Each row comes from the steps of one walk. Every step used is in the known rows, and no mark comes twice. Write the walk behind each row, first mark first.
In the rows, 128 means zero.
Known rows
K, H, B, V, J: [124 130 113 121 184 136 141 111 114 163  97 129 117 104 147 128 189 159
 165 180 155  84 126 117  82 113 131 102 127 106 133 124 169 110 135 100
 130 121]
E, Y, G, L, P, W: [ 66 112 148 116 144 133 101  75 151  67 126 131 128 189 144 134 147 155
  74  92 150 120 177 123 158 113 130 145 113 143 152  94  99 105  97 167
 153  90]
T, L: [123 118 130 143 144 125 157 181 108 172 141 192 151 156 140 132 142 103
 142 135 115 110  67 121 120 128 131 129 132 116 113 135 162 123 190 120
 104 166]
T, B, H: [140 133 151 150 151 132 123 162 116 201 101 138 144 124 150 134 137  76
 140 136  86 119   4 123  91 130 130 125 162 101  92 147 174 124 167 142
 113 111]
J, Z, B, T: [105 146 128  92  99 132  89 196 133  93 134 113  45 134 107 137  95 161
 133 111 153 143 169 122 130 130 110 135 142 109 130 166  95 128 113 161
 134 118]
P, L, G: [116 129 143 145 148  84 116 135 132  90 101 158 159 169 123 125 136 126
  95 130 119 101  75 127 127 157 122 123  61 117 153 109 148  70 183 148
 128 161]
G, Y, E, L, P: [172 130 124 161  65 124 117 136 170 103 165  96 157  92 124 135  70 126
 117 106 104 132  72 135 149 154 111 137 144 147 112 122  85 182 130  75
 142 123]
H, B, T: [157 238 134 138 109 152 165 123 108 203 136 156  82  92 136 101 141 145
 156 165 135 121 116 153 115 136 144 117 147 111 101 159 152 124 129 101
 106 142]
T, L, G: [131 104 135 153 155 111 175 170 109 163 129 212 200 165 131 134 151 118
  96 158 116 115  41 122 126 162 127 118 111 120 157 108 141 112 194 123
  96 163]
Z, J: [134 115 135  95 136 139 171 149 139 133 116 113 121 148 140 138 134 116
 146 129 118 133 121 162 128 101 135 132 108 105 108 128 145 149 109 169
 161 173]
Z, B, T, L, P: [129 177 107 109  72 114 121 129 137 149 204 150 106 120 110 120 156 138
 230 130 154 134 128 134 119 122 150 124 125 112 113 167 128 164 151 131
  86 184]
T, B: [127 147 150 144 142 154 169 174 116 206 101 131 152 124 133 139 126 109
 116 147  93 127  52 122 123 140 122 116 165 114 102 122 189 131 165 151
 123 119]
N, P, L, G, Y: [155 147 161 127 135 136 136 128 120 104  87 144 148 115 116 119 152 122
  80 151 117 118  68 137 134 133 121 125 152 127 148  69 112 123 158 130
 109 160]
Z, B, V: [121 155 111  97 110 112 110 129 141  98 141  83  95  95 122 125 127 123
 192 137 140 130 101 116 134 135 142  96 115 110 112 132 152 153 139 148
  98 137]
Z, B, T, L, P, Y, G: [133 177 110 103  80 113 119 103 140 129 195 135 115 138 117 115 161 132
 225 130 168 138 167 123 134 114 148 132 127 123 108 170 129 160 135 139
  86 171]
N, P, W: [139 141 146 114 151 208 128 141 114 168  92 146 122 112 132 116 139  89
 105 123 123 126  99 140 153  96 134 124 153 131 153 101 130 144 144 149
 110 150]
G, L, P, Y, E: [123  67 139 150 109 108 143  64 109  89 126 109 159 163 120 129 155 140
 106 102 138 123 211 127 142 125 141 149 116 146 132 149  92 133 102 105
 142  89]
Z, B, H, K: [124  96 121 111  88 117  99 151 147  61 151 117  88 125 140 124 114  96
 199  98 134 130  71 135 116 112 133 112 116  99 101 160  99 157 137 156
 106 120]
N, P, L, G: [134 139 160 121 142 140 145 129 113 117  87 149 139 116 119 116 159 121
  86 153 120 118  85 135 124 129 125 125 147 120 144  78 125 111 160 137
 107 161]
N, P: [136 140 144 111 144 175 159 142 113 157 102 131 107  80 123 127 134 110
 105 142 114 144 110 141 132 107 133 126 185 120 120  91 124 155 135 122
 114 131]
J, Z, B: [101 113 131  93 102 138 110 199 133  72  97 113  51 143 112 146  92 152
 122 108 148 139 152 110 130 134  97 134 136 114 133 149  95 128 119 159
 145  96]
G, Y, E, L: [178 133 126 161  82 126 113 164 173 101 158  95 158  86 130 135  61 110
 100 111  94 133  56 132 162 152 105 129 152 141 108 123  92 178 141  95
 134 124]
Z, B, T, L: [132 179 110 108  86 117 117 159 140 147 196 151 105 114 118 119 148 124
 213 136 145 133 115 131 131 122 144 115 134 105 107 166 134 160 162 150
  78 187]
E, L, P, W: [ 91 126 100 141  95 136 119  92 141 166 118 141 136 114 122 123 108 104
 187  98 102 134 176 119 126 117 124 132  76 149 131 159 143 131 120 139
 142 167]
N, P, Y: [160 128 142 102 155 181 152 122 106 145 103 112 126  97 127 114 118 102
 133 142 116 144 165 119 146  91 133 126 194 136 117 105 134 149 118 125
 126 128]
B, T, L, P: [125 184 116 140 122 114 112 132 111 211 225 178 130 145 119 116 145 142
 180 129 139 129 132 157 106 119 166 143 132 116 120 171 148 132 150 103
 102 198]
C, L, P: [118 132 117 130  49 129 140  98 111 126 181 157  93 144 115 114 138 144
 122  96 130 128 162 173 132 139 150 139 112 138 131 119 105  91 106 100
 161  97]
N, P, L, G, Y, E: [160 138 167 132 114 141 138 137 126  96 106 134 154 109 122 116 149 127
  72 150 122 112  53 136 129 140 119 130 157 126 141  78 105 129 161 116
 107 156]
G, Y: [177 142 123 149 134 126 114 154 154 113 123 118 142 119 123 145  77 111
  99 111  94 141  58 144 170 139 119 121 137 136 134  94 103 165 137 111
 142 116]
V, J: [123 109 114 123 161 111 104 139 129 139 121  98 119 107 135 139 130 102
 114 143 123 152 131 123  86 123 117 129 143 147 125 107 157 125  76 158
 113 148]
L, G, Y, E: [178 103 136 161 128 116 149 147 158  99 139 139 209 120 119 141  87 140
  32 141 108 139  21 142 165 192 117 113 113 137 181  75  77 146 155  95
 123 101]
G, L, P: [102  80 136 150 119  99 146  75 108 110 105 131 142 158 114 140 171 142
  88 103 128 128 185 145 133 129 143 144 105 136 143 129  90 130 109 121
 136  95]
E, L, G, Y: [134 119 110 154 124 100 139 139 162 127  97 143 189  90 115 131  91 107
  96 144  71 149 100 122 158 164 100 104 107 143 147 103 113 137 137 153
 122 152]
J, V: [130 172 137 127 147 145  76 190 137 170 160 115 100  36 118 148 102 120
 121 117 104 139 127 116 147  97 124 115 109 115  98 142 162 150 188 115
 122 112]
G, Y, E: [188 128 134 157  95 135 117 168 164  98 166  96 151 106 131 139  66 120
  82 108 108 130  38 141 163 154 116 132 152 136 120 109  90 179 146  78
 138 105]
C, L: [127 140 123 128  78 134 134 155 117 123 163 155  92 130 126 111 124 118
  89 108 110 124 131 167 158 141 137 123 129 125 120 114 119  84 129 138
 145 101]
J, Z: [ 97 109 138 113 142 142 109 207 119 103  87 124  65 152 121 149  76 148
  72 103 131 139 150 121 129 134 102 143 138 117 137 140 107 105 117 145
 164  87]
K, H, B, T, L, P: [126 150 112 132 151 144 159 108 110 202 144 190 121 133 137 126 200 180
 199 164 161  81 145 134  87 105 145 122 127  99 132 154 145 121 165  71
 129 144]

Which walk is each row?
[111  95 126 110 154 115  84 173 119 104  97  89  82 127 128 144 113 128
  83 133 142 150 159 112  78 128  94 143 154 147 133 119 132 107  55 169
 131 127] | V, J, Z
[104 110 109 145 132 105 152 138 151 147  97 153 174  87 119 128 100 107
 108 146  79 147 129 117 145 157 108 105  98 134 141 119 133 118 140 162
 118 152] | E, L, G
[ 67 112 151 114 154 121 113 102 154  63 124 123 122 167 145 138 138 153
  56 106 137 127 167 123 160 116 123 138 140 133 131  90 103 106 104 176
 147  82] | E, Y, G, L
[129 106 109 124 117 134 143  53 115 141 148 116 134 154 117 133 102 141
 200  98 136 143 212 121 118 110 154 146 101 151 129 146 134 135 100  75
 171 109] | L, P, Y
[172 113 128 156 157 110 145 140 150 110 108 151 200 130 113 144  95 136
  39 144  99 147  37 144 170 183 120 105 104 137 191  60  87 139 147 119
 126 110] | L, G, Y
[120  68 134 145 147 119  81 158 126  84 149 131 106 144 159 124  87  82
 134  80 109 126  51 158 101 103 142 126 114  98 103 162 107 125 130 139
 131 104] | B, H, K
[112 119 119 101 107 101  81 151 117 105 144 103  82 141 117 135 151 148
 149 140 170 145 164 112  59 127 106 149 152 147 134 143 120 126  57 162
 108 165] | V, J, Z, B, T, L, P
[150 128 150 158 117  85 105 143 147  61 121 140 179 161 125 126 119 131
  76 126 119  96  36 129 138 170 114 128  78 127 155 101 121  92 183 122
 129 156] | P, L, G, Y, E
[156  88 122 135 118 140 140 126 144 114 155  94 182 109 139 112  65 105
 146 127 111 131 175  92 153 133 116 124 135 146 111 166 142 127 129 117
 142 120] | P, Y, E, L, G
[109 119 114 137 114 162 118  77 123 162 136 152 130 168 123 133 121 128
 170  77 145 125 146 141 125 118 153 145  61 145 167 139 127 132 122  98
 155 130] | L, P, W
[120 118 114 122 123 129 148  31 125 123 136 109 132 165 123 131 125 140
 175  98 155 149 225 120 131 112 149 159  96 156 126 138 124 136  87  86
 161  95] | L, P, Y, G
[ 63 107 148 113 140 117 117  78 151  64 131 124 122 177 139 139 144 166
  74 100 146 128 181 125 149 118 130 147 129 138 136  90  94 112  93 157
 155  80] | E, Y, G, L, P
[ 90 116 139 142 141 113 136  52 135  93  80 125 137 185 136 134 196 118
  44  94 166 137 190 139 170 124 133 165  83 145 144 115  89 129  99 156
 117  80] | Y, G, L, P, W
[141 123 122 117 171 137 135  91 136 107 108  94 141 155 145 123 107  95
 126 114 137 149 212 103 179 104 129 142 125 147 111 136 144 122 105 146
 144  93] | P, Y, G
[109 132 122 110 178  98  60 146 106 104 116  48  94 108 132 128 118 134
  97 151 144 131 121 117  81 137 127 117 136 133 130 119 173 100  72 159
 118 137] | B, V, J, Z
[117 125 117 115 182 138 131 129 108 146  84 126  99 118 145 131 184 174
 151 176 162  82 137 112  76 116 119 109 132 106 141 131 155 102 125 105
 139 112] | K, H, B, V, J, Z
[185 232 141 156 105 137 175 130 103 195 139 187 132 113 135 100 158 152
 136 184 134 111  58 151 120 156 136 112 148 117 126 141 135 127 151  91
  88 164] | H, B, T, L, G, Y
[120 150 152 130 163 128 115 168  98 175  98  72 136 118 135 131 138 124
 101 172 120 123  53 109  81 147 117 112 177 124 111 118 211 110 111 170
 111 132] | T, B, V, J, Z
[129 152 115 131 165 146 156 136 114 203 136 190 124 124 143 124 194 165
 183 171 151  80 133 132  98 104 138 114 134  92 129 154 152 118 177  91
 125 145] | K, H, B, T, L
[128 155 112 127 168 149 149 127 122 194 131 170 108 111 139 126 178 167
 175 163 148  89 148 136 105 105 138 111 130  95 130 149 145 121 164  94
 134 127] | K, H, B, T
[104 113  96 132  99 117 139  76 138 150 124 115 141 107 118 122  97 114
 206 112  99 146 223 106 124 114 124 132 106 153 105 164 146 133 102 122
 152 151] | E, L, P, Y
[151 139 146 101 158 176 158  96 116 128  90 104 127 107 133 114 138 102
 109 141 133 152 178 119 159  91 130 138 191 140 112  99 123 149 106 135
 117 111] | N, P, Y, G
[ 98 127 130  90 114 128  93 186 124  67 100  85  50 136 114 139  96 158
 124 119 155 132 139 108 125 141 107 124 134 112 132 143 112 121 112 156
 138 101] | J, Z, B, V
[117 140 115 118 183  95  73 123 113 129 133  55 117  93 138 122 127 113
 121 157 133 131 101 123  86 134 142 108 126 134 123 111 191 111  86 150
 105 149] | B, V, J
[137 105 133 125 170 122 134  76 128  86  91  93 154 170 141 121 136  98
  95 113 139 143 234 105 187 105 126 143 124 151 118 135 125 119  98 160
 134  84] | P, Y, G, L
[118  72 134 144 127 104 141  59 104  98 104 117 156 171 116 131 159 135
 110 104 132 130 223 129 144 117 142 143 110 148 142 139  99 126  96 120
 145  93] | G, L, P, Y
[134 121 128 138  88 120 151 143 120 112 154 178 140 136 118 112 132 131
  43 129 110 130 105 168 165 173 134 111 110 130 164  87  99  72 133 142
 135  96] | C, L, G
[134  97 118 130  92 141 147  62 123 131 178 102 141 142 122 128  94 148
 192  96 147 134 196 119 113 122 150 154 111 150 122 158 124 144 106  53
 168 101] | L, P, Y, E
[137 145 111 128 155 147 157  96 106 195 146 179 132 139 138 120 192 174
 214 165 161  81 172 124  93  98 144 122 130 106 133 163 150 119 157  74
 136 140] | K, H, B, T, L, P, Y
[118  92 122 100 131 102  64 164 129  79 101  85  70 123 131 141 134 116
 131 131 150 147 136 105  64 124  96 140 151 139 129 137 113 119  58 177
 113 130] | V, J, Z, B, H
[ 87 124  98 138  92 113 144  94 142 159 123 132 128  95 115 131 106 117
 186 111  97 148 187 121 111 125 124 133 100 143 104 152 140 137 115 120
 144 154] | E, L, P
[150  97 120 131 111 146 132 133 142 118 158  85 160 109 143 111  62  98
 169 116 110 129 187  91 151 116 119 129 143 146  91 176 150 132 125 115
 146 122] | P, Y, E, L
